Each row comes from the steps of one walk. Every step used is in the known rows, and no mark comes twice. Write the walk behind each row, first mark first.
Known rows:
S/N/C/R: [-12.4   0.1  -2.6   6.2 -33.9 -14.0  11.4 -12.4  11.2  -6.7   6.0 -35.8
  -4.5  12.4   8.2  -5.6  -7.8  22.3   4.1   8.2  -2.0  -7.7]
J/N/G: [-17.6   3.9 -14.4   0.9 -31.8  -8.4   7.7  -5.3   2.4 -21.0  13.5 -50.5
   1.6   5.0  -8.3  -7.6   9.3  23.6  10.5  -8.2  12.9  -5.2]
J/R/C/N/S: [-10.5   4.2  -4.1  11.4 -37.9  -3.9   4.2   9.9  25.1  -9.2   1.4 -17.9
   4.7   8.2  -2.5  -3.4  20.7  12.0  19.1  13.0   5.6   7.5]
T/J/R/C: [ -8.0   5.2  11.6  -1.9 -38.7  -1.4  23.0  -8.3  29.1 -14.6   4.7 -22.4
 -21.9  16.1   4.2   0.6   5.1   0.5  27.8  13.2   8.9  16.3]
X/N/C/R/J/T: [  3.4  -1.5  16.8  -0.5 -44.0 -18.0 -14.7  -0.4   4.9  -1.2  -1.6 -30.8
   5.4  -8.7  11.3   1.7  -0.2  33.4  17.1  21.5   3.4   6.1]
C/R/G/N/S: [-19.1  23.0  -9.1   6.2 -33.9  -7.4  19.8  11.0  25.4  -9.5  12.2 -52.1
   2.8   5.0   8.4  -2.8   4.6   5.2   9.7   0.2  -1.0  -8.2]
S/N/C/R/G: [-14.6   4.5  -3.0  -1.1 -36.5 -13.9   4.0  -4.8  14.7 -20.0  17.9 -56.5
 -14.5   5.5  15.0  -5.1 -11.3  17.6   2.5   2.7 -16.2 -14.6]
T/J: [ -9.8  13.5   5.8   5.6 -18.1  -9.3  22.7 -14.3  17.3  -7.7  -0.9 -20.2
 -17.9  11.7   5.7  -1.7  15.8   3.4  19.1  14.1  18.9   2.8]
T/J/R/G/N/S: [-17.3  29.3   8.2   6.8 -41.1  -2.7  42.2   5.0  33.1 -17.1   5.3 -41.6
  -3.2   6.1  -1.8  -3.8   6.0  -4.0  17.5  11.9   7.9   0.1]
S/N/G/R: [-22.3  22.7  -3.0   5.9 -32.7 -21.6  26.7 -20.7 -14.5 -21.4   9.6 -57.1
 -18.7   5.8   1.0  -0.3   0.4  19.2  13.7   0.8   6.5 -12.2]
G/R/C/N: [ -5.8   8.8   3.6  15.1 -27.6   1.5 -17.7 -15.6   7.5 -23.7  14.2 -30.3
   6.6  11.5  11.2  -1.0  14.9  16.6  24.1  -1.4  -5.3   5.6]
J/R/G/N: [-19.0  16.0   7.1   6.0 -39.4   6.1  32.6  -6.1  19.4 -28.7  12.9 -49.1
   7.5  11.9   0.2  -9.8   0.8   8.2  14.7   1.2  -0.8  -2.3]
S/N/C: [ -9.9   0.1   1.6  -0.5 -30.4 -10.0  10.3  -8.3  -9.1 -10.1   5.9 -38.0
  -0.4   5.6  -4.4 -10.2  -4.0  23.2  10.8   6.8   5.8 -13.2]
G/R: [-16.7  12.3  -4.0   5.6 -32.4 -16.6  14.9 -12.0  -9.5 -17.6   7.1 -28.3
  -7.9  13.3   4.7  -5.4  12.1  13.6   8.2   9.0   2.1  -4.2]
J/R/G/N/X: [-19.7  22.0   4.8  -3.5 -47.1  13.4  32.5  15.6  11.9 -24.8  10.2 -49.9
  17.3   3.8 -12.5  -8.9   2.6   4.1   5.6  -0.1   9.2  -0.1]
R/C: [ -9.1  -1.3  -5.5  -7.1 -25.3  -2.9  -4.2   3.0   4.0  -8.8  12.1 -34.5
 -11.0  10.4   5.8  -1.7   7.6  11.1  25.3  -0.6   6.3   2.5]
G/N/C/R/J: [ -0.3  10.8   3.2   2.2 -39.8   1.8  -9.7  -0.1  16.9   3.4   8.3 -41.6
   9.5   5.7   7.2  -1.6  -4.1  11.3  14.0  11.3  -0.4  -0.5]
S/N/X: [-17.3  15.7  -6.3  -2.3 -24.9  -2.6  26.7   1.5 -14.7  -6.5   5.4 -27.4
   3.6   5.8 -13.7  -6.9   3.0  14.2  10.2   7.0  19.7  -8.4]
X/N: [ -9.9   3.9   8.3   9.2 -19.8  -8.9  20.3  -3.5 -14.2   0.3   2.9 -29.4
   0.9   3.9   4.3  -3.3  12.5  29.7  15.0  -1.2   5.7   3.8]
S/N: [-17.5   9.0  -5.3   6.7 -15.2 -10.9  27.0 -22.7 -10.9  -7.8   7.7 -22.4
  -8.9  13.7  -1.5  -7.5   1.5  18.9  19.6   9.0  10.5 -10.8]
C/N/G/R: [-16.0  17.7  -0.7  16.5 -33.4 -13.1   2.1 -14.2   3.2 -26.9   4.7 -52.9
  -2.1   3.5   5.0  -0.8  19.4  22.0   8.8  -0.5   5.0  -5.0]
R/G: [-17.3   5.1  -8.4  -5.3 -25.8 -11.5   5.4   4.0   4.7 -21.2  14.6 -46.4
 -15.7   5.2   8.1  -6.7  10.0  10.5   8.7   3.3  -3.4 -12.4]
N/C/R/J: [ -0.9   0.9  -4.1  -3.3 -40.6 -11.1 -16.4   5.8  13.0   5.8   5.9 -31.9
  -7.9   5.1   8.8  -0.7   1.6  12.4   6.7  19.5  -3.0  -2.6]
N/C: [ -7.9  -6.0  -1.1  -5.4 -36.3  -9.7  -1.1   8.0  -0.5 -10.0   1.6 -39.0
   1.6   3.4  -2.6 -10.2   9.2  19.9   2.7   6.6   8.2  -8.5]

Write each row's walk:
[ -8.5  14.3  -4.8  12.4 -32.7  -8.3 -10.6   5.3   9.3 -12.7   8.4 -28.7
   4.5   5.4   5.2  -0.1  19.3  12.1  20.6   5.5   0.3   1.2] => G/R/C/N/S
[-10.5  -4.9  -5.1   1.8 -38.6 -13.8   0.8   3.4  19.0  -5.7   2.0 -36.9
  -2.8  10.2  10.0  -5.3   4.2  19.0  -3.4   7.1  -0.4  -3.0] => N/C/R
[ -9.7   6.1   3.0   7.6 -38.4  -0.3   7.1  -3.9  23.6  -9.2   4.5 -46.8
  15.6  10.9   8.4  -6.3  -2.3  17.4   5.0  -2.1   1.5  -1.3] => G/N/C/R
[-17.5  18.7  -0.7   8.5 -28.6   3.0  15.5  -8.7  25.1 -20.3  18.3 -55.9
   5.7  12.0  15.4  -4.3  -1.6   8.9  12.6  -7.2  -6.6  -5.3] => C/R/G/N
[-14.0  21.9   0.2  -0.6 -30.4  13.6  23.1  10.9   0.1  -9.6   4.8 -39.5
  25.5   4.4 -13.7  -7.8   9.5   8.1  10.7  -4.1  24.0  -0.9] => G/N/X
[-14.9  24.2  17.3   8.3 -36.9   7.8  39.8 -14.5  31.8 -29.0  10.3 -46.3
  -0.3  12.1   3.4  -5.7   0.5  -0.8  20.6   4.0   3.5   3.3] => T/J/R/G/N
[  0.0  -3.3   3.8  -6.2 -45.5 -19.1 -19.9  -0.4  15.4  -7.3  -1.3 -27.4
  -0.5  -3.2   8.7  -1.6   2.7  22.6  13.9  28.4   8.5  -0.2] => N/C/R/J/T
[ -7.0  16.7  -3.1   0.7 -34.7 -14.0  -3.7  -6.7 -12.7  -4.3   9.9 -24.0
 -12.1   7.7   4.6  -1.0   9.0   7.6  16.9  21.5   0.1  -3.6] => G/R/J
[-10.2  14.1   9.6  -1.3 -39.0 -10.8   3.4   1.1 -11.7 -15.7  14.2 -67.3
 -15.2  -2.6   9.9   9.0   1.3  23.5  25.1 -14.6  -2.9   6.1] => X/N/G/R/C
[-10.3  10.7  -3.9   9.2 -25.0   7.2  -0.5   8.7   5.5 -11.8   0.6 -22.5
  21.1   3.7  -9.3  -7.4  24.5  16.1   4.6   5.1  18.7   0.2] => C/N/X
[-12.4   9.8  -0.3   7.3 -25.5 -17.6  24.1  15.9 -10.6   9.0  -1.8 -27.6
  -0.6  -2.3  -1.2  -2.1  17.1  24.2  11.5   6.0   9.8  -0.4] => X/N/S
[ -9.4   9.4   0.3   8.7 -23.0  -0.9  14.6 -22.9  14.0 -17.3  13.4 -13.0
   2.9  16.3  -2.7  -9.6   7.7  10.0  18.8   5.0  11.2   6.1] => T/J/N
[ -5.0   2.8  -1.0  -1.3 -34.7 -19.3  -9.6  -9.0  15.4  -4.5  -0.1 -16.6
  -6.6   3.1  10.9   0.1   7.8  19.0  19.7  30.2  11.7   2.1] => C/R/J/T
[-11.7   2.9   1.2   8.1 -38.4  -0.2   1.6  -2.8  26.3 -24.0   3.5 -52.1
  -3.5   5.1   0.1   1.2  15.8  19.9  20.1  -2.2   8.7   6.5] => J/R/C/N/G
[-13.6  10.5  -6.6  -4.6 -43.8  -6.7  -6.4  -5.2  -2.7 -29.4  25.3 -58.6
  -6.6   6.1   2.0   0.6  -1.3  17.0  22.9 -13.9  -3.5   3.1] => J/N/G/R/C
[ -6.7   5.9   8.2   1.6 -36.5   5.7   6.6   0.7   4.0 -13.4   4.4 -50.2
  21.9   4.2  -4.4 -11.3   2.0  17.6  11.9  -3.6  10.4  -6.0] => G/N/C
[-17.8  22.9  -6.5   1.5 -31.1  -4.7  19.5  14.0  11.3 -12.4  11.9 -51.9
   6.1   0.7  -0.5  -6.1   8.2   5.0  15.0  -0.6   5.7 -12.2] => R/G/N/S
[-16.3  18.5   8.2   8.5 -36.5 -20.0  22.0  -5.7 -18.2 -15.2   4.4 -61.5
 -10.3  -2.8   5.5   4.3   8.8  29.0  10.4  -6.8   2.5  -0.6] => X/N/G/R
[ -8.4   8.2   8.2  -3.7 -40.2   5.2   0.6   6.8   8.2 -25.0  14.4 -68.0
  14.9  -1.1   1.5 -10.3  -3.3  14.4  10.0  -8.3  -2.4 -12.1] => R/G/N/C
[-13.1  -0.7  -5.2  -5.0 -41.5 -13.9  -5.7   9.0  22.0 -19.5  14.5 -57.6
 -13.5   3.7  16.5  -5.0  -0.5  14.6  -4.1   2.4 -14.9 -10.7] => N/C/R/G
[-14.5   9.1   4.6   4.2 -26.3 -14.0  21.2   3.3  -9.1  -4.6   0.5 -60.8
  -9.8  -5.5   1.5   2.7  12.6  31.8  13.2  -8.8  12.9  -1.1] => X/N/G
[  0.8   6.6  11.7  -0.9 -45.4  -6.5 -13.6  -6.8  19.4 -10.0   1.9 -35.6
  16.5  -2.5   7.4  -2.1  -2.9  20.7  20.7  19.8  10.1   1.4] => G/N/C/R/J/T
[ -9.2  14.5   3.6  -6.6 -44.7 -25.3  -7.5  -6.7  -5.5 -19.9   1.2 -43.7
 -11.7  -8.4   2.9   3.7   9.2  20.8  22.0  23.2  15.2  -4.0] => N/G/R/J/T
[  1.1  -4.5  -4.2  -6.1 -43.1  -0.4 -22.5   3.5  -5.5  -9.3  17.8 -29.4
  15.5   3.1  -9.4 -12.6  -0.2  20.3  11.4   9.1  -1.1  -4.5] => R/J/N/C
[-12.5  -4.4  -0.5  -4.8 -41.3  -2.6  15.1   1.8  14.8 -13.6   7.4 -25.4
 -12.4  16.0  -0.2  -3.5   5.5   9.6  21.3   8.8   4.1  10.3] => J/R/C
